Each row comes from the steps of one path. Every step used is in the known rows, and no mark comes twice. Write the path behind each row, first mark first.
Known rows:
Z, F, E, M: [ 0.11  1.16  1.89  1.17 -1.59  0.54 -0.12 -0.40  0.42 -0.65  0.84  0.62
  0.01 -5.05  0.26  0.10  0.10 -0.08 -0.07 -0.19  0.62]
T, Y, F, E, M: [-0.36  0.07  0.91  1.15 -2.83 -0.01 -0.15 -0.41 -0.02  0.05 -0.96  0.09
 -0.54 -3.82  1.95  0.40  0.45  0.19 -2.11 -0.67 -0.86]
E, M: [ 0.01 -0.67 -0.33  0.73 -2.58  0.22  0.37  0.03  0.09  0.23  0.31  0.44
 -0.06 -1.27 -0.51  0.15 -0.11  0.43  0.25 -0.45 -0.24]
B, Z, F, Y: [-0.05  1.23  2.63  0.56  1.38  0.03 -0.98 -0.45  0.98 -1.02  0.34  1.87
  0.73 -2.11  3.07 -0.11 -0.30 -0.46 -0.21 -0.09  1.96]
Y, F, E, M: [ 0.05 -0.11  1.19  0.96 -2.25  0.25 -0.07 -0.61 -0.24 -0.25 -0.48  0.62
 -0.32 -4.18 -0.23  0.30  0.11  0.29 -0.88 -0.69 -1.08]
M, Z: [-0.01 -0.71  1.33  1.39  1.61 -0.15 -0.45 -0.02  0.43 -0.17  0.90 -0.68
 -0.28  1.26  0.26 -0.32 -0.18 -0.36  0.41 -0.10  0.49]
X, E, T, Y: [-0.51  0.90 -0.26  0.09 -1.58 -0.64 -0.71  0.75  0.28 -0.07 -0.48  1.20
 -0.25 -1.06  0.90  0.07  0.33  0.03 -1.83 -0.16 -0.70]
E, F: [ 0.47  0.14  0.41 -0.02  1.14 -0.31 -0.47 -0.01 -0.86 -0.33 -0.22  1.06
 -0.16 -1.67  0.39 -0.28  0.18 -0.47 -0.35 -0.38 -0.35]
T, E: [ 0.29  0.20  1.22  0.58  1.44  0.35 -0.48  0.13 -0.04 -0.30 -0.21 -0.64
  0.26 -1.29  0.40  0.62 -0.02 -0.43  0.22  0.15 -0.74]
Z, F, E: [ 0.12  1.82  2.35  0.35  0.94  0.30 -0.56 -0.43  0.36 -0.88  0.53  0.25
 -0.01 -3.85  0.74 -0.06  0.22 -0.51 -0.35  0.22  0.84]
F, Y, T, E: [-0.21  1.07  2.32 -0.37  0.90  0.12 -0.82 -0.42  0.17 -0.78 -1.43 -0.54
  0.13 -5.67  0.27  0.73  0.03 -0.45 -2.12  0.30 -0.42]
B, Z: [-0.20  0.13  1.04  0.34  1.14  0.03 -0.69  0.10  0.65 -0.20  0.54  1.59
  0.36  1.85  1.56 -0.16 -0.36 -0.14  0.59 -0.33  0.73]
E, M, Z, B: [-0.39 -1.64  0.74  2.34 -1.18 -0.47 -0.50 -0.44  0.49  0.02  1.68  0.86
 -0.04 -2.34 -0.03 -0.47 -0.25  0.15  2.08 -0.85  0.13]
E, T, Y: [-0.98  1.08 -0.54  0.37 -1.28 -0.64 -0.28  0.63 -0.01  0.37 -0.44  0.92
 -0.39 -0.53  1.58  0.26  0.34  0.11 -2.30 -0.02 -0.29]
Y, T, E, F: [ 0.29  0.53  2.35  0.12  2.33  0.03 -1.38 -0.03 -0.64 -0.75 -1.18  1.10
  0.04 -6.13 -0.34  0.31  0.35 -1.10 -2.18 -0.21 -1.34]
Y, F: [ 0.19 -0.76  0.39  0.60 -0.18 -0.22 -0.33 -0.37 -0.31 -0.09 -1.12  0.90
  0.16 -1.96  0.04  0.08  0.27 -0.14 -1.23 -0.39 -0.93]
B, Z, M, E, F, Y: [-0.26  0.58  3.01  0.62  1.75 -1.51 -2.63 -0.16 -0.55 -0.84  1.34  0.55
 -0.05 -2.74  4.10 -0.15 -0.28 -0.28  1.51 -1.26  0.58]
T, E, F: [ 0.79  0.30  1.59  0.58  2.62  0.08 -1.01  0.14 -0.87 -0.65 -0.44  0.40
  0.12 -2.93  0.83  0.36  0.14 -0.91 -0.19 -0.29 -1.10]
X, E, T: [-0.11  0.72  0.00 -0.15 -1.03 -0.32 -0.70  0.59  0.12 -0.40 -0.03  1.97
  0.01 -1.40 -1.15 -0.01  0.01  0.14 -0.57 -0.22 -0.84]
F, Y: [-0.05  0.61  0.45 -0.61 -0.26 -0.19  0.01 -0.39 -0.05 -0.33 -0.52 -0.73
 -0.05 -1.18  0.90  0.13 -0.16  0.19 -0.32  0.13  0.49]
M, E, F: [ 0.04  0.01  1.09  0.20  0.96 -0.54 -1.28  0.19 -1.17 -0.46  0.82 -0.61
 -0.81 -2.43  0.87 -0.09  0.19 -0.71  0.50 -0.30 -1.14]

Which path is each row?
[-1.32  0.07  0.86  1.78 -1.78 -1.91 -2.01  0.41 -0.57  0.29 -0.01  0.46
 -0.33 -3.83  2.86  0.46  0.67  0.14 -1.86 -1.04 -1.45] -> Z, M, E, T, Y, F
[-0.57 -0.32  1.12  0.86 -0.33 -1.08 -1.42  0.13 -0.25 -0.01  1.52 -1.38
 -0.15 -1.65  1.20  0.12  0.06  0.16  1.56 -0.63 -0.22] -> Z, M, E
[ 0.27 -1.26  2.20  2.65  0.62  0.53 -0.59  0.14  0.52 -0.28  1.02 -0.92
 -0.04 -0.99  0.21  0.45 -0.32 -0.36  0.83 -0.43 -0.51] -> T, E, M, Z
[-0.24  0.29  1.94  0.36 -1.62  0.42 -0.42 -0.40  0.26 -0.55 -1.06 -0.10
  0.10 -6.87 -0.32  0.87 -0.08  0.01 -1.90 -0.10 -0.67] -> F, Y, T, E, M
[-0.27  1.63  4.55  0.80  2.56  0.30 -1.86 -0.51  1.14 -1.48 -0.53  1.87
  0.99 -6.65  2.37  0.45 -0.11 -1.08 -2.10  0.10  0.96] -> B, Z, F, Y, T, E
[-1.09  0.80  0.32  0.29 -0.99 -0.56 -1.05  0.65 -0.51 -0.04  1.10 -0.11
 -0.78 -1.19 -0.03  0.34  0.02 -0.02 -0.13  0.09 -1.18] -> M, E, T
[-0.60 -1.25  2.62  2.59  0.02 -0.17 -1.31 -0.46  0.72 -0.40  0.75  0.92
  0.20 -6.97 -0.72  0.10 -0.09 -0.48  0.27 -0.66 -0.85] -> Y, T, E, M, Z, B
[-0.50  0.89  2.30 -0.80  0.35 -0.75 -1.58 -0.34 -0.99 -0.92 -0.36 -0.59
 -0.97 -6.57  0.67  0.01  0.24 -0.72 -1.92 -0.10 -0.83] -> M, E, F, Y, T
[-0.28 -0.12  3.25  1.92 -0.89  0.01 -0.68 -0.72  1.10 -0.94  0.37  0.74
 -0.03 -6.85  0.12 -0.19  0.03 -0.43 -2.23 -0.21  1.26] -> E, M, Z, F, Y, T
[-0.49  1.56  1.31  0.29 -0.51 -0.33 -0.70 -0.17 -0.51 -0.39 -0.77  1.83
 -0.43 -3.84 -0.27  0.28  0.23  0.06 -2.01 -0.32 -1.32] -> Y, F, E, T
[-0.79 -0.19  2.19  1.21  0.90 -1.08 -2.17  0.23  0.34 -0.20  2.08  0.16
  0.24  0.06  2.84 -0.02 -0.31  0.02  2.22 -0.98  0.48] -> B, Z, M, E
[ 1.00 -0.13  0.76 -0.31  0.82 -0.28 -0.91  0.12 -0.55 -0.80 -0.30  1.45
  0.00 -2.35 -0.33 -0.45  0.16 -0.54  0.07 -0.58 -0.70] -> X, E, F
[ 0.04  1.51  3.53  0.49  1.47  0.24 -1.16 -0.58  0.52 -1.27 -1.15  0.38
  0.60 -8.36  0.77  0.58  0.28 -0.95 -2.57  0.46  0.26] -> Z, F, Y, T, E
[-0.03 -0.16  1.52  0.83  0.82 -1.36 -1.87  0.12 -1.11 -0.32  1.28 -0.33
 -0.32 -3.44  1.59 -0.14  0.25 -0.32  1.22 -1.02 -0.60] -> Z, M, E, F
[-1.48  1.03  0.08  0.53 -1.50 -0.86 -1.08  0.84 -0.33  0.25  0.62 -0.70
 -0.96 -0.97  2.09  0.45  0.36 -0.15 -1.35  0.10 -0.97] -> M, E, T, Y
[-0.01  0.66  1.51 -0.40  0.66 -0.73 -1.28 -0.22 -1.24 -0.78  0.35 -1.27
 -0.90 -3.45  1.76  0.03  0.03 -0.53  0.17 -0.15 -0.61] -> M, E, F, Y
[ 0.47 -0.77  3.35  3.44  1.13  0.63 -0.95 -0.02  0.86 -0.76  1.34  0.03
  0.45 -3.84  0.78  0.34 -0.08 -0.85  0.36 -0.27  0.21] -> T, E, M, Z, F
